Each row comes from the steps of one walk. Every step used is in the known rows, and no mark comes twice. Write the walk behind each row, first mark first.
Known rows
J > K > H > Y: [ -2   2  -7   2  -1   7  -2  33  -1   1  13   2  -6  20  -2  -1   9   9
   4  -4   4   2   8  -1   2   0  14 -12  -2  -1 -11  -7   4]
W > L > Y: [ 2  0 -4 -2  5  7  1  6  2  2  1 -1  0 39 -2 -2  4  1 -2  8 -7  0  0 -4
  5  2  1  3 -5  2 -5  3  4]
J > K: [ 0  0 -3  4 -5  3 -1 12 -2  2  6  9  0  2 -3  0 -2  1  4  1  1 -3  2  2
  1  1 12 -4  2 -2 -1 -4  6]
H > A > Y: [ 0  1 -7 -1  9  7 -2 17 -3 -1  2 -6  3 25  5  1 13  9 -3 -3  7 -3 -2 -7
  2  1 -9 -6 -1 -3  3 -3 -4]
Y > L > W > Z > K: [ -2   3   3   0  -3  -7   1  30   8   1  -2   2  -3  17  -5  -4   2  -2
   9  10 -11  -1   1  -2  10   0   7   0   4  -5  -9  -2   1]
D > X: [ -2   2   5   2   2   4   0   1   0  -3   8   4  -1 -15   0  -1  -1   1
  -7  -1   3   3   1  -2  -3   0   0   4  -3  -3   0   2   0]
T > Y > A > H > K: [ -1   0  -2  -1  -2   2  -1  33   2   4  11  -4  10  -7  -1  -8   4   2
  -4   0  -4  -6   6  -2  10  -4  13 -16   8  -1   2  -3  -5]
D > A > Y > H > K: [  5   0   5   3  11   7  -2  34   3   1  17  -5   2   7   5  -5   8  19
   6   3  -5  -4  -4  -3   3  -2  -8  -9   1   3   1 -11  -6]
L > W > Z > K: [-2  5  4  1 -3 -6 -1 35  4 -1 -1  1  2 27 -1  0 -3 -5  5  8 -6  0  0 -6
  0 -1 12  2  1  4 -5 -3  2]
L > W > Z: [-2  4  4 -2 -4 -1 -1 19  4 -2 -9 -3 -1 16 -1  0 -3 -5 -1  6 -7  2  0 -5
 -1  1  5  5 -2  2  0  1 -1]
S > K > H: [ -3   3   0  -6   8   7   0  26   1   5  12  -4  -1  -7  -4   3   7   8
   8   0  -1   5   8   0   4  -1   9 -11  -1  -3  -9  -8   2]
A > Y > L: [ 2 -3 -1  3  7 -1  1 -8  2  1  5 -5 -5 16  1 -3  7 15  3  5 -4 -3  2  0
  8  0 -5 -3  4 -6 -2 -4 -1]
H > K: [-2  3  0 -2 -1  2 -3 30  0  2  8 -2  7 10 -2 -3 -1 -3  3  0  5  0  0 -2
  3 -1 -1 -5 -5 -4 -4 -1  0]
W > Z > K > H > Y: [ -1   5  -1   3   0   1  -2  50   4   0  10   0  -1  28  -2  -1  11  -3
   8   5   0   3   6  -9   6   0  12 -11   1   4 -13  -3   2]
A > H > Y > T: [ -5  -2  -2  -4  -4   2  -1  11   0  -5   3  -7   5  -4   6  -6  15  16
  -3  -9   1   0   8  -2   6  -2   7 -13   0   5  -8  -4  -4]
X > D > A > H > Y > L: [ -9   0   4  -7   7  10  -3  39   6  -3   9   0   5  -6   4  -3   4  13
   0  -7  -2  -2   3   3  13  -3   0 -12   5   0  -8  -5  -5]
J > K > H: [ 0  1 -4  5 -3  5  0 18 -1  5  7  5 -5  3 -5  1  4  6  8 -3  0  2 10  2
  2  0 14 -6  3 -4 -7 -8  6]
K > H > A > Y: [ -1   2  -7   0  11  10  -2  20  -1   3   3 -10  -4  25   2   2  18  12
   2  -6   6   3   6  -6   2  -1  -5  -7   0  -5  -5  -8  -4]
A > Y > L > W > Z > K: [ 1  2  1  4  5 -6  1 20  5  1  5 -4 -3 37 -1 -4  5 11  6 11 -9 -3  1 -5
  9  0  6 -2  5 -2 -8 -7  1]
L > W: [-2  2  1 -3  1 -4 -1  6  1 -1 -5 -5 -2 15  1  1 -3  3 -3  1 -3  1 -2 -1
 -5 -1  3  6 -2  1 -2 -3 -2]
G > X: [  0   3   2   7  -5   2   2   5  -2  -3   2  -1   3 -10   2   0  -8  -6
  -2   3   1   3   2   1   5   0  -1   3   0  -8  -1   3   0]
W > Z > K > H > A: [-1  5 -2  1  0  6 -2 53  3  3  3  3  2 17 -4  1 15 -8 11  2  1  3  5 -9
  8  0  7 -9  3 -2 -9 -3  0]
K > H > A: [-2  2 -6 -4  5 10 -1 27  0  3 -1 -4 -4  7 -2  2 16  2  3 -7  4  5  6 -4
  2 -1 -4 -5  0 -7 -6 -4 -4]
L > W > Z > K > H > Y > T: [ -4   6   0   2  -3  -2  -2  41   3  -2   3  -8  -2  27   4  -1  15   3
   4   1  -3   4   8  -8   0  -2  14  -8  -2   2 -14  -7  -3]
S > M: [ 1  4 -4  0 -1 -4  0  7 -1 -4  8  6  4 -9 -7  1  6  0  5 10  2  3 -1  3
  2  3 -2 -1  2  0  0  2  1]
X > D: [-8  4 -1  0  0  3 -3  9 -1  1 -2  2  7 -2  3  3 -5 -5 -3 -6  5  0  6  2
  1 -2  3 -3  3 -2 -4 -1 -2]
Z > W > L > Y: [ -1   2  -4  -2   9   0  -1   6   0   0   2   1   0  59   0   0  -3   2
  -1   4 -11   0   4  -6  -1   0   6   3 -10   1  -6  -1   1]
T > Y: [ 1  0  1  0 -4 -4  1 -3 -1 -1  7  0 -1 10  1 -2  1 -3 -5  5  0 -2  5 -1
 -2  0  8 -7  3  0  2  1 -3]
T > Y > L: [ 1 -2  2 -1 -5 -5  3 -4  2  1  6  1 -5  5 -4 -5  4  0  0  8 -5 -3  6  3
  7  0  4 -9  6 -8 -1  2 -2]
X > D > A > Y > T: [-4  2  2  5  8  8 -3  4  0 -2  8 -8  5 -9 14  5  7 13 -3 -8  4 -5  2  1
 -1 -4 -2 -8  4 -2  0 -9 -8]
X > D > A: [ -6   3   5  -1   7   8  -3  22   2  -1   6   1   5 -11   5   5  -4   1
  -2  -6   2  -2  -2   2   0  -3  -1  -3   4  -1   0  -4  -5]
X > D > A > H: [ -8   2   7  -4   5   9  -3  27   4  -1   6   2   9 -16   4   2  -3   9
   0  -9  -1  -2   3   2   6  -4   5  -5   7   4  -2  -7  -4]
M > S: [ 3  0  3 -1  1 -4 -1  0 -2 -1  1  2 -3  3 -6  7  1  3  0  3  4  1 -2  4
  1  0 -2 -5 -1 -1  1  1  5]
L > Y > A > H: [  4  -2  -9  -2   9   8   0  27   1   5   0  -9   3  11   1  -5   5  14
  -8   1 -10  -3   0  -2  10  -4   8  -7   4   9   0  -5  -2]

Write each row's walk
[ 0  2  1 -2 -2  2 -2 35  1  3  3  2  6 -5 -2 -9  5  2  7  2 -3  1  5  0
  6 -2 -1 -8  0  0 -7 -5 -3] : Y > H > K
[ -1   0  -7  -1  10   9   0  19   2   4   2  -9  -6  21  -1  -1  21  14
   6  -3   1   2   8  -3   9  -1  -8  -7   3 -12  -8  -7  -4] : K > H > A > Y > L
[  0   2   4   1  -7 -10   2  24   6   0   7   2  -4  28  -4  -5   2  -4
   4  14 -11  -3   6  -2   7  -1  15  -7   7  -4  -6  -1  -1] : T > Y > L > W > Z > K
[ -1   2   5  -3  -8  -5   2  10   6  -1  -1  -2  -6  18  -4  -6   1  -5
  -1  12 -12  -1   6  -1   6   1   8  -4   5  -7  -1   3  -3] : T > Y > L > W > Z
[  1  -2  -7  -1   8  11   2  19   4   5   0  -2   6  18  -2  -6   7   7
  -3   4 -14  -3   2  -3  14  -1   6  -3   2   4  -2   0   2] : W > L > Y > A > H
[  1   3   2   4  -4  -2   0  32   3   0   4   6   5  12  -3   0   1 -10
   8   8  -3  -1   1  -5   6   0  11  -4   4   3  -4   0   3] : W > Z > K
[  0  -2  -2   0  -1   0   2  11   1   2   6  -3   5 -15   1  -7   3   4
  -6   1  -8  -6   7   0   8  -3  13 -12  12   3   5  -2  -5] : T > Y > A > H
[  0   3  -1  -8  15   3  -2  39   0   4  10  -8  -7  21  -7   8  17  22
   6   5   1   4   4   1   9  -1  -2 -16  -2 -12  -9 -11   1] : M > S > K > H > A > Y > L > W
[  0   3  -9   6  10   1  -2  46   1   3  16  -4  -2  14   2  -2  15   6
   3  -2   1  -1   4  -5   6  -4  11 -15   4   2 -13  -7  -2] : Z > K > H > Y > A
[ -5   2  -4  -5   5   1   0  25   5   0   3 -10 -12  27  -1  -3  13  12
   2   0  -3   6   7  -1   5  -1   0  -6  -3  -6 -16  -4  -3] : K > H > Y > L > W
[  1   2  -1   4   4  -3  -1  23   1   5  12   1  -1  14  -3   1   8   5
   9   0   1   2   7  -2   3  -4  12  -6   4   1 -15  -9   3] : Z > K > H
[ -6   0   2  -9  -2   1   0  38   8  -4  -1  -4   0  18  -3  -9   6  11
   1   3 -10   2   5  -4  14   1   5  -7   1   3 -11  -1  -2] : A > H > Y > L > W > Z
[-10   2   5  -7   7  11  -4  40   3  -4  11  -1   8  -3   7   0   1  12
  -3 -10   3  -1   2   0   6  -3   3 -11   3   7  -5  -6  -6] : X > D > A > H > Y
[-5 -1 -1 -8  1  3 -1 24  1 -4  6 -3  5 10  1 -6  6 14 -3 -4  0  1  4 -3
  7 -1  5 -9 -1  9 -7 -3 -1] : A > H > Y
[-1  2 -3 -3  6  6 -1 32  4 -1 -6 -7 -3 33  1 -2 13  6  1  3 -3 -2 -1 -7
  8  2 -8 -3  1 -9  1 -2 -5] : H > A > Y > L > W > Z
[-3 -1 -4 -4  3  1  0 17  3 -3  5 -3 -5 13  0 -6  9  5 -1  2  0 -1  0  0
  8  1 -5 -8 -2 -4 -7  2 -2] : H > Y > L
[ -2   5   0  -4  -3  -2   1  44   6   2   6  -1  -6  34  -5  -4  15  -3
   7   9  -7   0  10  -5   9  -1  11 -12   7 -10 -10  -3  -4] : T > Y > L > W > Z > K > H > A
[ -3   2   5   3  11   8  -3  20   2   0   7  -2   4  -3   9   1   3  16
   0  -3  -3  -3   2   2   2  -4  -2  -7   8   4  -1 -10  -7] : X > D > A > Y > H
[-4  1  3  2 11  7 -2 15  4  1 10 -3  1  1  6  3  2 13  1 -3 -1 -5  0  3
  6 -2 -4 -6  7 -5 -1 -7 -5] : X > D > A > Y > L
[ -3   4  -8  -4  14  11  -1  50   0   4  16  -9   1  -6   2   0  14  10
   1  -1  -1   2   4  -3   7  -2   8 -19   0  -2  -7  -6  -3] : S > K > H > Y > A
[ -3   2  -8  -3  11   6  -2  39   3   4   6  -2  10  45  -2  -6  -1   5
   0   0 -13  -3   5  -8  10  -3  11  -5  -6  -1  -8  -5  -1] : Z > W > L > Y > A > H > K
[  5   0  -7   1   0   3  -1  -1  -3   1  -1 -11  -2  18   7   0  13   9
  -6   1  -1  -1   2  -1  -2  -2   3  -5  -4   2  -4  -4  -3] : L > Y > T
[  2   3  -2  -6  15   7  -3  36  -3   3  14  -5  -2  16  -4  10  16  18
   4   2   8   3   4  -1   6   0   0 -20  -2  -6  -5  -9   3] : M > S > K > H > A > Y
[-1  0  3 -4 -4 -8  2 -1  4  0  3 -3 -8 16 -2 -5  2  3 -3  9 -8 -2  5  2
  3 -1  6 -4  5 -7 -2  0 -4] : T > Y > L > W
[ 0  0 -3 -4  2  6  0 28 -1  2 -6  3  1 -6  0 -5 15  1  2 -2 -2  0  3 -1
  5 -1 -7 -7  3 -1 -1 -3 -6] : Y > H > A
[  1   3   3  -5   8   2  -1  25  -1   4  13   0  -3  -3  -9   9   7  10
   7   4   3   6   5   4   5  -1   6 -14  -2  -4  -8  -7   6] : M > S > K > H
[ -9   5   5   3  -2  11  -2  34   0  -7   9  -5  11 -25  13   0   1   7
  -5 -10   5   1   7   2   9  -3   3 -10   3  -5  -7  -3  -9] : G > X > D > A > H > Y > T
